Known rows, with every step that occurs:
v > j > w > p: -1 2 -4 -20 -7 -22 0 6 -2 16 20 -16 -5 -7 -19 16 -7 0 -21 19 -6 16 11 22 4 -21 55 8 3 9 19 -5 2 1 -23 -11 9 -3
z > g > n > p > q > d: 15 -7 9 -8 -19 20 14 1 5 -11 4 -26 -20 -48 9 3 9 11 11 13 1 7 -14 -9 -11 10 -41 -8 24 -5 -11 4 -11 17 18 -4 15 0
v > j > w > p > l > d: 3 -11 -7 -19 -18 -21 6 -1 2 26 19 -4 -8 45 -35 34 -17 -3 -27 18 -20 16 12 7 1 -5 10 -27 -15 19 14 -11 -4 -3 -21 -28 18 5
j > w > p > q: 4 0 2 -6 -14 -20 -1 7 5 11 15 13 -7 -2 -25 12 -4 -3 -14 16 -1 15 13 13 -3 -3 44 -2 1 0 -2 -4 22 1 -1 -20 13 -5
h > d > l > p: 10 -12 12 7 -18 -3 6 5 1 -6 -7 8 -19 15 -41 17 1 2 1 9 12 15 -5 -11 -10 -9 -8 13 5 -8 -10 4 19 10 -17 4 8 -5
c > x: 0 9 5 -7 -5 4 -11 15 0 1 -7 -25 8 8 -29 -6 10 13 2 20 14 33 -11 12 12 -15 7 27 6 -26 5 8 42 28 -9 6 20 -7
g > n > p > q > d > l: 15 -10 8 -3 -27 20 11 3 5 -11 2 -1 -24 -16 8 6 -9 4 8 12 0 9 -17 -19 -23 11 -63 -3 3 -9 -8 1 -13 33 8 2 15 0
w > j: 1 4 -3 -5 -10 -7 3 10 -6 -3 3 -11 -6 -5 -3 -1 4 2 -10 21 5 15 -5 13 3 -21 18 21 2 -15 13 -1 15 14 -2 3 22 -8
z > g > n > p > v: 10 -3 2 -19 -1 22 16 3 -7 -13 3 -51 -33 -53 0 8 9 11 -4 20 -1 -7 -10 1 -6 5 -8 17 13 -10 7 4 0 13 0 -11 -5 -8
n > p > h > d > l: 14 -20 10 -8 -22 14 5 5 1 -11 -3 15 -22 -19 -34 8 -4 5 3 17 -2 21 -7 -16 -15 27 -36 -29 2 -10 -18 -2 2 38 -6 -4 21 2
v > p > l: 5 -7 3 7 -17 -7 -3 8 -9 5 6 -7 -2 19 -34 9 -5 8 -19 19 -7 10 -5 11 -5 -15 19 -2 -12 -11 -4 1 35 25 15 -10 27 -16
w > p: 6 5 6 1 -9 -15 -11 9 4 2 4 -4 -9 -34 -25 6 1 6 -9 21 3 18 1 15 -5 -11 57 34 5 -18 -8 3 21 18 0 -3 12 -6
v > p > x: 2 3 5 22 -17 -7 -7 8 6 3 -1 7 -8 12 -27 0 -15 12 -3 12 0 20 -2 19 8 -35 27 10 -7 -15 -1 2 39 33 0 -1 27 -10
v > j > w > p > h > d > l: 3 -16 -1 -19 -27 -16 14 2 1 19 18 10 -10 6 -38 35 -26 -5 -15 19 -11 19 17 2 6 1 23 -48 -3 20 4 -11 -10 2 -25 -23 19 8
g > n: 4 11 5 -6 0 1 0 10 3 -7 2 -36 -13 -39 15 -8 3 6 0 17 14 -1 -7 11 -6 -23 20 28 4 -14 -4 7 15 14 13 4 3 -16
d > l > p > w: 7 -1 -10 13 -18 -1 10 8 -14 -8 -2 3 -28 30 -44 16 4 2 -6 16 12 3 -13 -14 -9 -8 -17 22 -5 -10 1 2 20 -8 -24 5 -1 -16
g > n > p > x > c: 5 10 7 8 -11 18 -11 10 11 -12 -10 -45 -13 -20 11 -15 -8 22 21 15 3 32 -8 20 10 -29 -59 29 3 -24 6 5 23 54 -5 -12 9 4
g > n > p: 9 2 9 -13 1 13 -3 8 1 -15 2 -37 -25 -52 18 -13 6 11 -1 15 2 8 -12 11 -16 -4 -7 33 8 -15 -6 6 0 32 6 2 -2 -12
h > d > l > p > n > g: 1 -1 17 26 -11 14 30 10 2 -10 -6 7 -25 -3 -46 13 1 -1 -3 3 25 21 -6 -22 -8 -29 4 1 -13 -13 -15 10 8 -10 1 9 13 -2
z > g > n > p > l > d > h: 16 -19 3 -6 -11 12 19 -1 10 -8 -1 -37 -33 -39 -6 13 6 11 11 13 -5 2 -16 -19 -17 9 -48 -31 -1 -1 -8 -5 -24 7 6 -17 -6 0
b > g > n > p > w > j: 8 -1 -8 -22 -2 14 24 3 -13 -9 9 -56 -29 -36 24 7 13 13 -8 26 -1 0 -9 20 3 -11 -17 17 7 -6 21 1 -32 -2 -5 1 -3 -9
v > p: 3 0 7 6 -9 -10 -5 10 -3 2 4 -9 -6 0 -30 -1 1 10 -14 16 2 14 -4 16 -5 -30 48 14 -6 -16 -5 4 30 26 1 4 17 -18
d > l: 5 3 2 4 -12 -1 2 9 0 -4 -5 -4 -15 -7 -21 -2 -2 2 -1 19 16 2 -14 -11 -9 -15 17 22 -2 -22 0 4 26 23 -6 8 12 -12
z > g > n > p: 12 1 8 -13 4 17 8 3 0 -13 0 -57 -28 -74 13 -11 14 16 5 17 6 1 -14 7 -7 -7 7 27 22 -14 -2 7 -1 21 7 -5 -6 -13
h > d: 6 0 12 -8 -6 -1 -4 9 3 -2 -2 0 -2 -20 -28 3 6 4 -2 18 11 15 1 5 -6 -6 20 0 4 -13 -14 7 22 20 0 10 26 -3
w > p > n > g: -3 16 10 19 -2 2 14 14 4 -3 5 -6 -15 -53 -28 3 0 3 -14 15 17 22 -1 4 -4 -31 64 22 -12 -24 -13 8 10 -3 17 2 16 -3
h > d > l > p > v: 8 -15 6 0 -23 3 14 4 -5 -4 -4 13 -25 38 -55 34 -4 -3 -7 13 4 7 0 -17 -9 1 -24 4 -5 -3 -1 1 21 2 -24 -3 11 -1
n > g: 1 8 5 17 -5 -3 7 10 3 -4 -1 -36 -8 -35 -16 -5 9 4 -2 15 27 10 -12 9 -7 -28 41 14 -3 -17 0 11 23 -5 8 10 14 -8
n > p > x: 8 2 4 7 -11 12 -12 6 8 -13 -5 4 -20 -18 -12 -12 -3 12 8 12 1 23 -11 8 -3 -3 -25 23 6 -21 1 2 25 45 -5 3 20 0
x > c: 1 13 3 3 -9 -3 -12 16 1 -1 -8 -33 9 5 -26 -9 11 13 6 22 16 26 -6 10 6 -32 -4 24 -1 -29 3 7 42 33 -4 2 16 -5
h > d > l: 8 -4 11 -3 -14 2 5 8 3 -1 -6 5 -9 -8 -32 8 -5 2 0 18 14 10 -5 -10 -9 -5 11 -2 -1 -14 -10 6 19 24 -9 8 22 -3
b > g > n > p: 11 0 10 -15 5 15 7 3 5 -11 1 -57 -27 -59 21 -10 18 15 4 18 11 -4 -13 14 -7 -15 6 32 15 -16 4 8 -12 19 11 8 -12 -10
q > p: 4 2 0 2 -8 -9 -10 13 -1 -11 -1 5 -5 8 -18 0 15 4 -5 13 20 3 -3 0 -6 -10 -5 27 11 -18 -2 5 30 9 5 8 11 -9
b > g > n > p > w: 10 3 -2 -15 4 17 15 4 -6 -11 4 -52 -30 -52 10 0 17 15 -2 24 8 -9 -12 11 -6 -4 -9 18 9 -11 3 7 -17 3 0 9 -11 -13
d > h: 3 3 1 4 -9 -9 -2 13 6 -7 -2 -1 -9 -34 -19 -1 10 2 9 16 16 10 -10 -5 -14 -15 19 1 -1 -17 -5 -1 12 10 1 14 6 -8
d > l > p > v > j: 2 -10 -8 0 -21 1 20 4 -13 -1 5 -8 -29 47 -43 29 -8 -3 -16 14 3 4 -7 -10 -3 -22 -25 19 -3 5 26 -3 10 -6 -24 -6 1 -6

Rows:
0 -1 -12 1 -17 -10 11 11 -21 4 12 -8 -9 26 -29 16 -3 8 -27 24 -11 17 -1 21 4 -26 24 0 -14 -6 12 -3 9 4 -15 -3 25 -17 : v > p > w > j
9 -10 1 16 -27 -3 6 6 -3 -9 -3 10 -24 19 -36 12 -1 0 2 11 12 8 -10 -16 -8 -4 -20 4 1 -9 -6 -3 25 3 -2 -5 3 -12 : d > l > p > h
9 -9 -1 6 -20 1 13 6 -11 -6 -3 12 -23 29 -54 27 1 2 -5 15 9 10 -4 -14 -9 1 -22 1 -3 -3 -10 4 13 -6 -27 5 10 -8 : h > d > l > p > w
9 -11 -3 3 -18 -9 -3 6 3 -2 -2 15 -8 57 -32 18 7 1 -12 11 7 3 -1 -15 -10 6 -52 -9 -7 -8 -8 -1 23 3 8 -8 20 -1 : q > p > l > d
3 4 2 33 -29 1 -6 9 8 -4 -18 -9 -12 54 -38 4 -10 12 20 11 16 31 -10 -3 15 -43 -52 32 -2 -23 13 2 48 31 -23 -10 9 3 : d > l > p > x > c
9 -4 2 9 -33 3 7 7 4 -1 -1 27 -6 19 -26 12 -6 -3 4 16 11 9 -13 -27 -14 3 -31 -13 -1 -13 -8 0 15 18 6 9 33 -1 : p > q > d > l
-4 5 -7 -21 -2 -13 5 8 -5 10 15 -21 -2 9 -12 3 1 -2 -14 16 5 7 3 12 3 -26 28 -3 0 8 23 -2 13 2 -19 3 10 -9 : v > j > w
0 -1 -7 -13 -14 -10 5 6 -8 9 15 -12 -15 -5 -38 28 -12 0 -25 25 -9 13 7 15 2 -15 30 17 0 2 17 -3 3 4 -10 -13 14 1 : w > p > v > j
6 0 -10 -17 -7 13 14 8 -17 -13 10 -36 -28 -28 19 4 2 9 -13 22 -9 11 -8 17 -6 -1 -29 18 0 -6 11 -2 -21 12 -10 -4 7 -11 : g > n > p > w > j
0 -5 -7 -41 0 9 17 4 -10 0 21 -42 -28 -7 10 15 -6 0 -19 15 -14 -1 4 12 -6 -4 -21 -2 -3 16 31 -5 -16 7 -23 -13 -5 -5 : g > n > p > v > j > w
3 5 -3 17 -17 -7 -12 11 8 -10 -6 21 -8 21 -15 0 0 6 6 9 19 9 -1 2 6 -16 -28 23 10 -18 2 3 38 16 3 3 20 -1 : q > p > x
6 -5 3 4 -11 -11 3 8 16 -1 -4 8 -14 -4 -31 7 8 1 8 12 10 14 -7 -16 -17 -13 2 -18 -13 -11 -10 -5 1 4 -10 11 5 -4 : l > d > h
2 8 6 15 -9 10 14 13 -4 -13 -5 23 -27 12 -37 2 5 -1 -6 8 16 10 -11 -26 -8 -25 -8 30 -8 -23 -7 2 22 10 1 9 4 -15 : d > l > p > n
2 -1 -7 -5 -12 -6 -2 12 -7 -10 1 12 -12 28 -30 17 11 -1 -13 16 14 -4 2 -7 -6 2 -20 18 3 -14 6 2 31 1 -1 1 13 -4 : q > p > v
9 -13 11 3 -23 -5 0 5 1 -8 -1 14 -12 7 -41 16 7 1 2 9 6 22 5 -1 -4 4 -17 -18 7 1 -21 0 22 -1 4 -4 15 -3 : l > p > h > d
4 -2 -3 -13 -14 -21 -6 6 -2 13 13 0 -4 5 -26 21 -6 -2 -18 21 -9 8 8 10 -2 7 35 -1 -6 -3 3 -6 26 9 -4 -22 15 -4 : j > w > p > l
1 2 -20 -4 -15 -10 7 13 -19 -9 7 7 -10 32 -15 16 11 2 -17 20 8 8 0 4 4 -6 -27 14 3 -9 14 -1 9 -12 -11 2 19 -7 : q > p > w > j
15 -12 6 -4 -23 16 18 3 11 -13 3 -18 -22 -62 6 8 12 9 23 10 3 9 -16 -19 -18 10 -49 -30 19 -2 -12 -3 -28 7 16 0 6 3 : z > g > n > p > q > d > h
9 -12 3 17 -35 -10 5 8 9 -8 1 32 -11 17 -35 20 13 -4 15 4 10 20 -8 -22 -19 -1 -48 -19 5 -1 -13 -6 3 -9 5 11 13 2 : l > p > q > d > h
-3 11 10 7 -2 4 6 17 -5 -2 5 15 -9 -5 -35 -5 2 6 -20 13 2 17 -1 1 -2 -35 41 10 -17 -23 -13 4 24 26 16 9 21 -19 : v > p > n
1 7 -16 -6 -12 -5 11 12 -18 -2 7 -8 -10 6 -15 10 4 2 -15 26 3 12 -4 10 3 -11 3 8 -5 -10 12 -2 9 -3 -13 4 24 -11 : p > w > j
-6 10 -6 -1 -20 -17 -8 9 9 21 8 -24 6 31 -26 13 -22 10 0 19 -5 40 14 30 30 -46 4 5 -2 0 30 -6 24 22 -33 -25 18 13 : v > j > w > p > x > c
4 1 16 7 -11 13 16 11 -1 -10 -6 32 -23 12 -46 13 1 -1 -3 7 12 18 -2 -26 -7 -15 -14 8 -7 -15 -18 4 15 12 -3 9 15 -6 : h > d > l > p > n
2 -6 -9 -40 2 13 28 0 -11 1 19 -62 -31 -25 5 16 1 5 -15 17 -9 -8 0 7 3 -6 -8 -9 11 17 33 -3 -18 -5 -23 -20 -8 -6 : z > g > n > p > v > j > w
-3 12 10 28 -2 8 19 14 -1 -14 -1 -8 -22 -14 -31 -2 15 2 -7 4 26 18 -8 -6 -6 -38 18 24 -9 -17 -8 10 20 -17 14 11 5 -10 : l > p > n > g
8 -17 -5 8 -22 -14 1 8 9 -5 -2 25 -12 42 -36 24 7 -1 1 9 9 5 -4 -25 -17 7 -59 -30 -12 -5 -8 -7 6 -5 6 -4 10 2 : q > p > l > d > h
8 0 -11 -17 -4 17 25 4 -18 -12 9 -57 -31 -49 15 6 9 13 -8 25 -6 4 -11 12 3 -3 -16 12 13 -5 14 0 -21 0 -10 -11 3 -11 : z > g > n > p > w > j
6 -7 -3 7 -20 -1 11 6 -9 -7 -3 5 -30 37 -44 24 0 -3 -9 14 8 0 -9 -17 -10 -6 -15 27 -6 -11 10 0 27 1 -19 -3 1 -10 : d > l > p > v
8 -6 0 1 -15 -4 0 4 5 4 -1 1 -8 30 -33 11 0 2 -9 17 1 7 -6 -11 -9 -1 -21 -14 -15 -10 -8 -1 24 13 6 -6 24 -5 : p > l > d
0 -5 -8 -19 -15 -19 2 4 -7 19 22 -13 -3 15 -24 25 -14 -2 -25 21 -14 12 10 17 4 -7 24 -8 -4 13 19 -8 7 1 -10 -24 18 0 : v > j > w > p > l
-6 1 -14 -29 -7 -8 13 7 -11 11 17 -15 -9 29 -24 21 -3 -7 -23 19 -1 -2 8 6 4 -14 10 -13 -8 11 32 -5 12 -8 -25 -5 12 -6 : p > v > j > w
6 -6 -5 -26 -2 22 25 1 -11 -7 12 -65 -33 -44 2 12 1 10 -11 20 -6 -3 -8 7 0 -10 -18 10 16 6 23 2 -17 5 -4 -14 -3 -5 : z > g > n > p > v > j
4 7 4 12 -17 13 -18 11 9 -10 -12 -20 -5 4 -21 -14 0 20 18 17 2 41 -9 12 8 -21 -53 22 3 -30 7 3 38 58 -14 -7 21 7 : n > p > x > c
8 -6 -1 -4 -34 -17 6 4 7 15 11 34 -7 24 -30 29 -14 -8 -5 15 -4 12 4 -15 -9 10 8 -20 -4 -1 -2 -8 5 9 -16 -9 25 4 : j > w > p > q > d > l
8 -19 10 6 -28 -3 9 6 -2 5 2 18 -10 12 -48 19 -17 4 -8 17 -4 19 1 -5 -5 -6 14 -40 -12 -4 -19 -2 16 25 -1 -7 28 -8 : v > p > h > d > l
7 -4 7 15 -18 -3 2 7 1 -9 2 7 -14 20 -31 3 12 2 -3 7 13 17 -4 2 -9 -16 -14 20 9 -6 -8 3 33 -4 13 -6 8 -11 : l > p > q
-2 14 2 3 0 4 1 19 -2 -16 -1 29 -9 2 -23 -4 15 1 -10 10 21 8 -1 -15 -4 -16 -10 22 0 -26 -11 5 25 10 19 14 15 -10 : q > p > n
8 5 6 3 -7 16 -5 5 10 -15 -3 -22 -27 -43 20 -14 -10 14 11 11 0 13 -10 14 -4 -11 -30 28 6 -14 -1 4 9 40 4 -3 7 -4 : g > n > p > x
4 -5 -3 -25 -4 18 13 5 -11 -9 13 -44 -29 -25 5 9 -5 6 -16 18 -11 4 -5 12 -9 -9 -32 16 2 5 20 0 -16 18 -5 -7 1 -5 : g > n > p > v > j
-5 13 4 20 1 7 15 18 -1 -16 -1 4 -12 -13 -22 -4 15 2 -9 6 34 9 -4 -11 -5 -30 7 15 -7 -23 -8 12 18 -13 23 13 14 -6 : q > p > n > g
